What can hang from each mark:
X: B Z
B: C E F H J T
S: Z
G: C
D: X
J: B
F: V
V: F J
C: Y
H: Y
T: B
E: G
K: G
Y: C

Each row was made from one small tree. The marks that hang from a mark follow it in brackets, in alphabetical order. Every link used is in the known rows. Write each row's tree.
Known rows:
K(G): [  0   1  -1 -11  -4  -2  -6  -7  -1  -1  13  -1   2  -1 -10   7  -3 -12
 -17  15   9  -8  22   3  -9  -4   1   6   6   5 -11   5   7  11  -7  11
   1   3  20 -21  11 -21  -5   9  -4  15 -19   3   4   3  -5]
V(J(B(F))): [ -2   8   1   2   7 -10 -13  -1   8   8  16  -7  13   4  12   0   4   4
 -23   4  18   2  10  -5  -8 -11   6  -5  -3   1   2   7   4  12  -2   7
 -26   1  14  -2  17   8   4   6 -11   5 -14   6   3  -3  -2]
J(B(E F(V))): [-13   6  10  -3   1 -14 -16 -13   3   3  22  -3  -4   8  10  -5  -6   9
   6  11  19   1  -1  -7  -7   1   6 -10   4  -7  -4   1  -1  10 -11   6
 -21  16  16   3  17  -9   1   7 -15   6 -13   1  -4  -9   2]
X(B(C E H) Z): [-19 -24  -4  -2  -8   1 -21 -21   3  -4  26  -3  -9   1 -19 -10  -7   2
  22   7  14  -5  -7  -7   4   0 -18  -3  27  14   0  12  -3  11 -14  16
   5  26  17   9  -6 -36   0   1 -13  14 -14  -6   2  -2  11]
D(X(B)): [ -5   2   5  -1  10  -7 -10  -3   3   1  19   1  -3  -8   2   3   3  -4
  -1  13  16   3  12  12 -10  -6  -4   2   0   2  -4  14   1   8 -11   7
   5  10  23 -11   0 -31   1  13  -2  14 -15  -4  11  -2  -2]
E(G(C)): [ -8   8 -14 -22  -2 -12  -7  -5  -3  -5  16  -1  -2  -2  -1   6  -1  -1
 -13  16   8  -4  21   8 -14  -2  -8  -4   0  -1  -9  12  16  13   7  13
  -7  -3  21 -14   4 -31  -5  16  -6  11 -16  -3  -3  -2   0]
K(G(C(Y))): [  2   0  -5 -10  -5  -2 -11  -9  -2 -10  11   1   3   2  -3   5  -4  -6
 -11  16  15 -14  30  10  -4  -6  -4  16   5   3 -12   7  -1   4   5  11
   5  -6  18 -23  14 -24 -10  11   2  15 -18 -14  -5   2   3]
X(B(C(Y) J) Z): [ -3 -14 -15  11   0  -1 -12 -23   5  -3  39  -3  -4  -1 -15   0  -7   1
 -17   8  13  -6   8  -2   6  -7 -11   3  13   4   5  13  -9   2 -12  12
  -2  11  23 -12   7 -20  -3  13  -7  13 -17 -10   5   1  12]
H(Y(C)): [-16  11 -13 -11  -3 -10   5   0   3   5  11   2  -4  -9  -5   9   1  -5
  -4   8  -2   2  15  10 -10   1   3   7   9   0   0   7   4   9   0   6
   2   8  19  -9  -1  -3  -7  17  -3  10 -16  -2  -3   1  -1]
T(B): [  0   0  -5  -8   0  -6  -3  -9   7   5  24   1   7  -7   1   0   0  -3
 -18   6   9   1  14   3 -15   2   1  -9   4  -1 -13  18   8  14   0   2
   0   3  19 -26   4  -7   1   7  -8  13 -17   9   2  -2  -4]
D(X): [-10   7   3  -9   9  -6  -6  -5   5   2  15  -1  -4  -2  -1   2   4  -8
 -12  14  12   3  20  12 -12  -7   0   3  -1   1  -5  12   7   7  -4   9
  11   8  23 -19   5 -17  -2  10  -6  12 -16  -1   9  -3  -7]
X(Z): [ -7   1   0 -14  -5 -10  -3 -11   6  -3  29  -5  -1  -7 -14  -1  -3  -8
 -10   7   4  -3  17   1  -4  -1  -2   3   9   7  -8  14  10  12 -10   9
  -3  10  19 -18   1 -17  -5   8 -12  11 -19   2   4   1  -2]
J(B(E F(V) T)): [ -7  -6   0  -1   1 -12 -16 -13   2   5  19  -5  -7   6   4  -9  -5  10
  17  12  24  -3  -1 -10   0   3   1  -6  11  -4  -5   0  -2   2 -14  10
 -20  17  16   8  19 -14   1  11 -15   8  -9   7  -2  -8   4]
B(E F J T): [-13 -13 -16   4  -1   4  -7 -24   4  11  25  -8 -18  12 -20   0  -2   6
  -1  16  23   2   1  -9   3  -9  -6  -6  10  -1   5  -1  -5  -5 -10  20
  -8   9  19  -7  18  -3   2   9 -10  12 -15  11   5  -4   5]
V(F J(B(C T))): [  2 -10 -15  -4   6  -5 -21   1   6   9  19 -10  14   0   6  -5   5   2
   6  11  15 -18   3 -10   5  -9  -1   2   6   0   0  17  -1   2   7  15
 -12   9  19  12  20  -9  -3  11 -12  12  -6  13   0  -2  -2]
V(F J): [ -4  -7 -10 -13   5  -5 -12   2   4   5  20  -7   2   1  -2   9   5  -1
  -5  11  11  -1  15  -3  -5 -19  13   4 -12  -2  -1  14  -2   9   4   4
 -11   1  20 -10  14  -5  -7  13  -7   5 -13  15   4   3  -8]
E(G(C(Y))): [ -4   7 -15 -14  -3  -8 -10  -8  -2  -9  18   0  -4   2  -2   3  -2   1
 -16  19  14  -5  29  11 -10  -2  -7   5  -1  -5  -4  11   9   0   6  10
  -2  -7  20 -17   9 -31 -10  16  -4   9 -16 -12  -3  -4   2]
E(G): [ -4  11  -9 -15  -4  -8  -6  -9  -3   1  23  -2  -5  -3 -11   6   0  -5
 -22  16   6   3  22   3 -14  -2  -2  -5   0  -4  -2   7  16   8  -4   9
  -5   1  24 -20   5 -28  -3  13 -10   9 -17   2   6  -2  -4]
D(X(Z)): [-12   6   6 -10   5 -11  -7 -10   9  -2  27  -5  -3  -8  -5  -1   1 -10
  -3  10   8  -3  19  11  -5  -2  -3   5   4   7  -4  15   6   2  -9  11
  11  10  25 -19   2 -17  -3   9  -8  13 -16  -4   7  -3  -4]
V(F J(B)): [  4   0  -5  -5   8 -10 -17   7   5   7  23  -7  14  -1  17   2   7   2
 -12   8  11  -5  12  -3  -9 -14  12   4  -9  -4   1  16   2   9   5   5
 -19   3  18  -3  18  -1  -3  10 -10   7 -11  12   0   3  -5]
T(B(C J)): [ -5  -7 -19   0   3   0  -4 -17  10  10  29  -2   7   3  -5   3  -3  -1
 -30   8   9  -1   4  -3 -10  -2  -5 -17   8  -1  -4  16   0  10   4  13
   7   6  23 -17  10  -1   5   6  -9  13 -15  10   2  -3   4]
H(Y): [-20   7 -11 -12  -6  -3   4  -1   3   5  14  -1  -4  -2  -9   6   2  -3
  -7   4   5   6  18   6 -11  -4   0   8   9  -2  -3   9   9   7   3   8
   5   5  21 -13   5 -12  -4   8  -8   7 -18   2   5   3  -4]
J(B): [  0  13   0  -4  -3  -9  -5  -2   4   5  22  -1   7  -5   9  -5   3  -3
 -26   8   7  -1  12   2 -16   2   2   3   7   0  -8  14  15  14  -7   5
 -12   9  17 -15   7 -12   0   6 -12  14 -16   1   1   1  -2]
G(C): [-10   3 -11 -20  -5  -7  -2  -4   3  -4  12  -1   1  -2  -1   3  -1  -1
  -5   9   8  -6  16   5  -8  -2  -5   3   4   5 -14  14   6  18   5   9
  -4   3  16 -15   2 -18  -6  11  -8  15 -17  -3   0   1  -1]
S(Z): [-15   5  15 -12  -8  -5  -1  -9   6  -1  19  -6  -9  -3 -18   0  -4 -10
 -17   8   8   3  15   1  -1   2  -2   2   8   2 -13   9  10  14  -7   5
 -11   2  20 -22  -3 -19  -5   8 -13  11 -18   2   2  -1  -2]
J(B(C F H)): [-10  11  -3   1  -5  -3 -22 -13   9  10  12  -8   5   9   1  -8  -2   7
 -17  12  20   2   2  -3  -5   2  -1 -11  15   1   7   5   0  12  -1  13
  -7  14  13   1  13  -6   7  -3 -14  10 -14  -4   5  -6   4]
F(V): [-12  -1  -4 -16   0 -13  -2  -8   2   0  18   0  -5  -1  -4   5  -3   1
  -6  10   5   6  18  -1  -9  -2  10  -2   2  -5 -11   5   6  16  -8   1
 -10   9  20 -10   8 -17  -4  13 -13   6 -13   7   5  -1  -5]
X(B(C E(G) T) Z): [ -9 -22 -12  -2  -6  -7 -22 -23  -4  -5  34  -6  -8  -6 -22  -8 -10  -1
  28  15  13 -15  -1  -8  10   3 -30  -4  24   9  -1  12   7  -2 -14  23
   1  20  23  11  -2 -50  -5  13 -11  15 -10   0  -2  -9  13]
C(Y): [ -5   4 -10  -5  -3  -1  -1 -12   3  -2  20   1  -6   1 -10   0  -1  -3
 -20  12  13   3  26   4  -7  -3   4  12   2  -3  -3   9   4   4  -5   3
   0   4  17 -27   9 -14 -10   9  -7  10 -19  -6   5  -1  -1]

Write each row's tree:
[-12  -7   4  -8   9 -10 -22  -5  -5  -8  18   2  -7  -2   8   2   1   2
  21  19  18 -12   9  14 -11  -7 -21  -5   0   1  -8  15   4   1   2  15
   4   5  25   3  -3 -49   0  17  -1  16 -13 -12  -5  -7   5]
D(X(B(E(G(C)))))
[-14 -18  -7  -2   0   1 -19   2   5  11  17  -8   0   7   9  -2  11  11
   8   1  17   1   2  -3  -8 -11   8   9   6  -4  11  14  -5  -3   9  10
  -6  10  17  15  15  -6   5   5 -10   0  -8  10  -2   5  -2]
V(F J(B(E H(Y))))
[ -5  -9  -4  -6   8 -17  -7   1   4   0  18  -3  11  -2  14   2   3   5
 -19   4  11   1  12  -7 -10  -5   9  -1  -1  -7 -11  10   6  12  -6   2
 -27   8  18   3  17  -9   4  15 -16   1  -8  11   2   2  -4]
F(V(J(B)))
[-12 -15 -11  -6  -8   1 -21 -24  -2   8  20 -10 -20  11 -23  -6   0   9
   7  23  27   6   8  -5   0  -3  -7 -12  13  -1  12  -4   3  -8  -9  20
  -6   9  19   2  13 -24   5   8 -10   6 -12   7   5  -9   2]
B(E(G) F H T)
[ -6 -16  -8   5  -1  -4 -13 -22   6   6  35 -11  -9   3 -14   2  -2  10
 -24   6  21  15   2  -3   0  -8  -1 -12   9   2  13   4  -9   5 -17  14
 -17  11  18  -7  10  -6  12   9  -8   6 -17   6  12   2   6]
X(B(F H J) Z)
[-16 -19  -8  -9   6  -8 -13 -11   7   4  10  -9  -4  13  -7   7   1  12
  -4  10  23  16  13  -9  -1 -13  14 -12  -1  -7   2  -5  -9   8  -7   4
 -24   8  16   5  19   0   7  10 -12  -5 -10  12  10  -3  -5]
B(F(V(J)) H)
[ -8 -11 -19   5   1   3 -16 -24  14  16  24  -9   5  13  -8   1  -3   8
 -31  10  23  10   0  -3  -5  -4  -1 -27  11  -2   9   4 -11   6   3  15
   3   7  20 -12  16   8  15   1  -9   7 -15   9   6  -7   5]
T(B(C F H J))
[-11  -9  14   0   8  -7 -16 -12   3  -6  30  -2  -9  -7  -4  -5  -2  -5
  24  10  14  -7   4   7  -3  -4 -14   4   8  10  -4  17   0   2 -16  11
   9  19  24  -4  -6 -33  -1   9  -5  14 -15  -7   2  -6   4]
D(X(B(E) Z))
[-14 -14 -35  -2  -7   1   4 -11   4  14  16  -4 -17   0 -21   7   7   4
 -17  11   9   9   9   6  -1  -1  -2   2  22  -1  12   0  -4  -7  -2  17
  -6  12  21  -1   9   0   4  24  -3   8  -9   9   6   7   3]
B(H(Y(C)) J T)
[ -9  11  10   2  -2  -6 -15 -11   5   7  19  -4  -1   6   7  -5  -2   4
  -3   8  18   0   1  -4  -9  -1   2  -4   7   1   2   7   3  10  -7  11
 -15  11  13  -7  10  -5   1   0 -13  13 -17  -3  -3  -7   3]
J(B(E F))
[  0   0 -11   4   7  -5  -4 -19  10  14  32  -5   3   5  -1   5  -3   4
 -34   8  18  11   7   1 -13  -6   4 -18  -3  -6   1   8  -4   5  -1   9
  -6  -3  21 -26  17  14   9   8  -8   9 -17  14   5  -3   1]
T(B(F J))
[-29 -20  -7  -7   8  -7 -20 -15   6   0   9  -5  -3  17  -5   5  -8   6
  29   9  18  -3   0 -16   8 -14   0 -13   4   0  -4  -1 -11  11  -4  11
  -7  14  17  16  16  -7  -3   5 -14   1 -11   5  -3 -11   2]
B(C E F(V(J)))
[ -9  13   0  10  -2  -5 -29 -21   0   1  21  -4  -1  14   5  -9  -8   7
  -2  18  22  -9   6  -4  -3   1  -9  -7   7  -6  12   4   2  -5  -1  17
   2   6  18  -2  17 -20  -6   1 -11   9 -15 -15 -10 -17   9]
J(B(C(Y) E(G) F))
[ -6 -15 -16  11 -10   7 -23 -22   5   4  18  -2  -6  10 -11 -21  -1   7
   2  15  25 -10   2  -7   6   7 -14   7  31   5   7   9  -1  -9  -3  16
   6  21  13   5  13 -24  -2   2 -12  13  -8 -10   1  -8  10]
J(B(C(Y) E H T))
[-11   4  11   2  13 -12 -24 -14   9  -2  23  -8   3  -2   0  -2  -8  -1
  20  11  20  -5   2   7   4  -6 -13  -7   4   8   2  10  -7   5 -11  16
   7  14  24   2   4 -18   0   6  -5  14 -17 -10   6  -9   5]
D(X(B(C F) Z))
[-24 -15 -10  -7   0  -6 -16 -22   4   3  14  -5 -12  13 -15  -5 -12   7
  38  16  23  -5  -3 -14  13  -1  -5 -10  15   0  -7  -4  -7   3  -8  16
  -3  19  19  13  15 -17  -6   8 -15   9 -10   6  -2 -13   6]
B(C E F(V) T)
[-14  -5  -3  -1 -11   4 -21 -14   5   6  15  -2   0   9   0 -14  -1   4
  -5   8  15  -5  -4  -8  -6   4 -10  -4  25   6   1  12   7  11  -2  14
   5  22  14   2   4 -20   3  -3 -15  13 -12  -5  -1  -5   6]
J(B(C E H))
[ -7   5  16   2  12 -14 -17 -12   8  -2  28  -8  -2  -7   1   2  -3  -1
  11  12  22   1   8  10   0  -6  -5  -3  -1   6   2  10  -4   4 -16  11
  -3  10  23  -8   3 -17   1   9  -4  10 -18  -4   8  -7   1]
D(X(B(F) Z))
[-23 -26  -8  -7   4  -5 -17 -17   6   2  10  -8 -12  17 -10   3  -1  13
  10  10  24  12   6 -12   0 -13   8 -11   3  -3   2  -5 -12   7  -9   7
 -15  13  15   9  16  -6   5   7 -13  -6 -10  10   4  -6  -1]
B(E F(V(J)) H)
[  3  -6 -12  -2  -8  -2 -10  -9   4   9  17  -6  -1  -4  -4 -13   7   4
 -22  11  17   1   9   0  -7   6  -3   2  22   2  -1   9  13   3  -7  11
 -10  15  15  -3  12 -18   7   8 -13  13  -8   8   9   2   0]
J(B(H T))
[  3  11  -1   2   1 -10 -10  -9   5  10  20  -8   4  -1   2 -10   0   4
 -11  12  21  -4   8  -2  -4   2  -1  -1   9   0  -2   6   8   2  -7  13
 -21   8  15  -6  17  -6   1   8 -12  13 -13   6   5  -6   1]
J(B(F T))
[-25 -20 -16  -9   7  -5 -20 -13   9   3   4 -10   0  15  -9   5  -2  13
   6  10  23  11   7 -12   5 -12   7 -15   6  -3   3  -5 -12  11  -1  10
 -14  12  17  15  19  -4   6   6 -13  -4  -9   8   9  -8  -1]
B(C F(V(J)) H)
[ -1   4  -9   5   4 -11 -20 -16   6   2  19  -6   3   7   5 -10  -8  11
   9  14  28  -6   6  -6   8   5   1  -2  14  -7  -1  -1  -5  -5  -8  10
 -13  13  18   6  26 -10  -4  10 -12   6  -9  -4   0 -12   7]
J(B(C(Y) F(V) T))
[-11   5  -7  -2 -10  -3  -5  -2   4   9  13  -4   2  -1   3  -5   8   5
 -19   0  11   9  11   5 -16   4   1   7  18  -3   5  10  12   3   2   8
  -5  11  16  -2   8 -11   8   4 -11   5 -13   1   6   5   0]
J(B(H(Y)))
[-17 -15  -9   2  -3   0 -18  -3  -1   6  15  -4  -1   6   1  -2  10   9
  -9   4  16   3   8  -2 -14  -5  -7  -1  13  -5  12   8  12  -5   5  14
  -8   8  19  12  11 -23  11   6 -12  -2  -9   4  -2   0   2]
V(J(B(E(G) H(Y))))
[ -4  -6  -2  -3   5  -5 -20   2   3   7  24  -5   6   4  14  -2   5   4
   0   6  15  -9   4  -8  -7 -13   8   4  -5  -2   0  18  -1   6   2   7
 -14   9  16   1  16  -6  -4   8 -11   8 -11   9  -5  -1  -2]
V(F J(B(E)))
